Each row was made from one small tree. The marks that hang from a mark follow it in brackets, in alphabetical order. Every link used is in the known rows. Write each row's tree.
Known rows
D{R T}: -3 -2 -1 1 -1 -1 5 3 3 -4 -6 -1 2 1 0 2 -2 -6 -25 -6 2 1 -6 -5 -1 7 -5
S{P}: 4 -1 -4 -7 6 -10 1 0 4 4 -8 1 8 0 -3 0 -5 -11 -19 0 -3 1 -2 1 -7 -2 -12
E{T{B J{K{D}}}}: 3 -2 2 -8 10 3 -8 -6 -3 2 9 -4 0 -3 -4 -15 -3 6 26 10 2 0 16 2 -1 -7 -8
G{A{P} J{K{D} T}}: 7 5 4 2 1 5 7 4 1 3 8 8 0 0 -3 8 -3 -2 -17 3 -3 -4 -12 6 -2 8 13
D{K T}: 3 -2 -5 -1 -2 -1 0 2 2 -3 -4 0 3 1 2 5 -4 -8 -45 -5 -1 1 1 -4 1 12 2
E{T{B J{K{D{G}}}}}: 4 -3 -3 -7 6 3 1 -3 -4 3 5 -3 -2 1 3 -16 1 7 28 7 3 1 18 1 2 -13 -5
T{B J}: 0 -4 3 -2 11 -1 -11 -3 -2 -4 -3 -3 0 -4 -4 -2 -2 4 -4 1 1 3 22 2 -1 1 -9
J{K{D{G{A}}} T{B}}: 4 4 -2 -5 2 0 3 9 -6 1 -4 5 -3 2 5 4 8 4 11 -2 2 -1 2 1 5 1 1
L{T{B J{K{D}}}}: -6 0 1 5 5 -5 -13 -13 -7 2 -1 -3 6 -2 -3 -9 2 7 20 8 0 0 -2 0 -8 5 -4
L{T{J}}: -3 -5 -2 4 6 -5 -7 -10 3 -3 -6 -4 5 -3 -4 -1 -6 -2 -26 6 1 -1 3 1 -10 14 -5
G{A{P}}: 5 -1 -1 -1 6 2 6 4 8 -2 -8 4 6 -1 -5 9 -4 -6 -37 4 0 1 5 4 -3 3 7
E{T{J{K{D}}}}: 4 -3 1 -8 8 2 -3 -5 3 3 9 -5 0 -2 -3 -12 -9 -2 4 14 1 -2 8 1 -4 -8 -8
R{J{K{D} T}}: -6 6 1 -2 -6 -1 -3 4 10 5 3 -4 -6 1 -2 9 -2 -8 33 5 -2 -2 -7 -2 0 -2 2
T{B J{K{D{G R}}}}: -5 -5 -1 5 1 -1 2 -3 -6 2 -1 -2 -3 2 5 -12 5 9 26 1 3 1 2 -3 3 -27 -7
P{A}: 3 -2 0 -6 1 -2 -3 2 10 -3 -12 5 8 -3 -3 6 -7 -7 -15 -1 0 0 6 1 -3 0 -9
A{P}: 0 1 -1 -1 6 2 3 2 7 3 -7 -4 6 0 -5 9 -5 -7 -30 3 -1 2 10 -1 -7 0 7
D{G{A} K T{J}}: 7 -11 -9 3 -2 1 8 1 2 -10 -3 7 -5 1 11 -2 -1 0 -44 -4 3 0 5 1 10 9 5
T{B J{K}}: 2 -1 5 -6 8 0 -11 4 -2 -1 -2 -5 2 -3 -2 -2 0 6 13 -3 0 1 18 1 1 -6 -5
L{T{J{K}}}: -1 -1 0 0 3 -4 -9 -4 2 0 -4 -5 7 -2 -2 -2 -4 -1 -9 2 -1 -3 0 0 -8 7 0
T{B J{K{D}}}: -2 -2 3 0 7 -1 -11 -5 -5 3 2 -4 1 -3 -3 -7 0 6 22 7 0 1 10 1 -1 -9 -8
R{J}: -4 0 -1 -2 -6 -2 -1 2 13 0 -7 -3 1 -2 -4 7 -5 -11 10 2 0 0 4 0 -1 -5 -5
G{A{P} J{T}}: 9 2 4 -1 6 5 7 7 4 -3 3 8 -1 -1 -4 13 -4 -4 -43 -3 -2 -2 -2 8 -1 17 12
D{G{J} K R T{B}}: 4 -4 -3 6 -10 2 11 3 -10 -5 0 6 1 4 9 -7 7 5 -24 -21 0 2 -8 -2 8 -4 3
D{K R{J} T{B}}: -9 -2 -1 7 -12 1 0 2 3 -6 1 0 -3 2 4 -3 5 1 17 -12 -1 4 -8 -4 10 -3 4
J{K T{B}}: 3 8 5 -13 8 1 -9 14 -4 1 -3 -4 0 0 -2 10 3 1 6 -9 -1 0 11 -1 0 8 1
L{T{B J{K{D{R}}}}}: -11 -2 3 10 3 -4 -9 -14 -8 1 2 -3 5 -1 -1 -14 3 11 21 4 1 0 -12 -2 -7 -8 -5
D{G K R{J} T}: -7 -5 -9 8 -18 0 14 4 10 -4 -4 0 -5 6 11 1 3 -6 0 -10 1 2 -12 -7 10 -10 8
G{A{P} J{T{B}}}: 8 4 6 -2 7 6 2 8 -3 -4 3 9 0 -2 -4 10 2 5 -22 -7 -2 1 4 10 1 18 11
R{J{K T}}: -3 7 2 -8 -5 1 -3 13 12 2 -1 -5 -5 1 -1 14 -2 -8 24 -4 -2 -2 0 -2 2 1 6
K{D J{T}}: -2 2 -1 2 -1 -4 1 -11 -1 4 6 -2 -5 -1 -5 4 -7 -6 -15 17 0 -1 -7 -2 -7 6 -6

Write each row's tree
-4 -8 1 5 3 1 -5 -4 -4 -8 4 0 -5 0 5 -9 1 9 -17 -9 1 4 2 -3 7 1 0 -> D{K R T{B J}}
-3 3 1 2 1 -3 -4 -11 -7 2 7 -1 -5 -1 -5 0 0 1 6 14 0 2 -1 -1 -5 7 -6 -> K{D J{T{B}}}
-6 -3 5 5 5 -1 -7 -6 -5 3 3 -3 -1 -2 -1 -11 0 9 24 3 2 1 -1 -1 0 -22 -10 -> T{B J{K{D{R}}}}
-6 6 -3 -2 -8 1 1 6 2 4 -1 -3 -7 4 5 5 9 1 56 -1 0 1 2 -2 6 -6 5 -> R{J{K{D{G}} T{B}}}
2 -3 -7 3 -3 -2 7 -2 -6 -5 -9 9 0 1 5 -3 8 2 -3 1 4 2 4 1 6 15 -5 -> K{D{G{A} T{B}}}
4 -1 -7 0 -6 -1 9 0 0 1 2 -1 -5 4 6 7 -3 -5 -37 2 -1 1 -2 -4 2 -5 6 -> D{G K{J{T}}}
-5 -2 -5 6 1 -4 -4 -11 -8 2 -5 -3 4 1 4 -11 7 9 21 6 1 0 1 -1 -5 0 -1 -> L{T{B J{K{D{G}}}}}
8 2 2 4 -2 3 9 -1 2 4 4 8 8 -2 -4 0 -3 -4 -17 5 -3 -4 -12 7 -3 -6 7 -> G{A{P} J{K{D}}}
9 -7 -5 7 -12 2 19 5 -2 -8 -2 13 1 3 10 -3 1 -2 -50 -16 1 -2 -17 1 11 -2 4 -> D{G{A J} K R T}
0 4 3 -5 2 -1 -4 -2 -5 -1 3 -3 -4 -1 -4 5 0 1 -3 4 0 2 6 0 -3 9 -3 -> K{J{T{B}}}
-6 3 -1 1 -9 -3 -1 -1 10 6 -1 -4 2 -1 -3 1 -3 -9 36 7 -1 -2 -6 -2 -1 -15 -4 -> R{J{K{D}}}
0 6 1 -6 5 -1 -3 5 0 6 1 -3 0 0 -3 8 -3 -6 -6 4 -1 -2 -3 -3 -5 4 -1 -> J{K{D} T}
1 2 2 -2 -1 0 -5 -2 -6 0 7 -1 -4 0 -1 4 -1 2 -22 1 -3 3 2 -1 1 2 3 -> D{K{J{T{B}}}}
0 2 -6 -1 -5 0 4 1 -7 2 -6 -1 2 4 5 -3 9 2 22 -2 1 1 2 -5 2 6 0 -> J{K{D{G T{B}}}}
6 -5 -6 -7 4 3 6 -3 3 4 5 -5 -2 1 3 -12 -5 -1 8 11 3 -2 10 0 -1 -14 -5 -> E{T{J{K{D{G}}}}}
-4 -3 1 3 8 -4 -13 -10 -4 -4 -6 -3 6 -3 -4 -4 0 6 -6 2 1 2 9 2 -8 15 -6 -> L{T{B J}}
1 -6 -1 1 5 1 -9 -3 -4 -7 2 -1 -4 -1 3 -5 0 7 -19 -5 0 4 13 -1 6 13 1 -> D{K T{B J}}
-8 7 3 -3 -4 0 -8 4 3 3 4 -4 -6 0 -2 5 4 0 54 2 -2 0 -1 -1 2 -1 2 -> R{J{K{D} T{B}}}
13 1 -1 0 -4 5 17 11 3 1 -5 8 6 1 3 5 1 -3 -23 -8 -2 -3 -2 6 2 -9 14 -> D{G{A{P} J{K}}}
-9 -3 0 10 1 -5 -4 -13 -1 3 2 -3 5 0 -1 -10 -4 2 0 8 1 -3 -19 -3 -9 -9 -5 -> L{T{J{K{D{R}}}}}
10 7 8 -5 4 7 2 13 -3 -1 5 7 1 -1 -2 10 4 6 -5 -11 -3 -1 1 8 3 12 16 -> G{A{P} J{K T{B}}}
-7 5 5 -3 -7 2 1 13 12 1 1 -5 -6 2 1 10 -1 -6 29 -8 0 -2 -11 -4 3 -11 5 -> D{R{J{K T}}}
-13 1 1 5 -5 -1 3 -2 9 2 4 -3 -8 1 -2 5 -3 -6 18 5 1 0 -14 -4 0 -7 -3 -> K{D{R{J{T}}}}
12 6 6 -4 3 6 7 14 3 0 4 7 1 0 -2 14 -2 -2 -25 -7 -3 -4 -5 7 0 11 16 -> G{A{P} J{K T}}
4 3 3 1 -4 0 -1 -3 -10 1 4 3 5 -2 -2 -6 5 2 13 -5 -2 -2 -6 2 0 13 -3 -> G{J{K{D{T{B}}}}}
-13 -3 -6 11 -15 -1 10 -5 1 -3 -4 0 -7 5 7 -7 9 2 46 -1 3 3 -8 -4 7 -5 -2 -> K{D{G R{J} T{B}}}
0 5 9 1 1 1 -1 3 -10 4 9 2 -1 0 -2 -1 3 5 12 -8 -2 -2 -14 0 -1 -7 -4 -> G{J{K{D{R}} T{B}}}
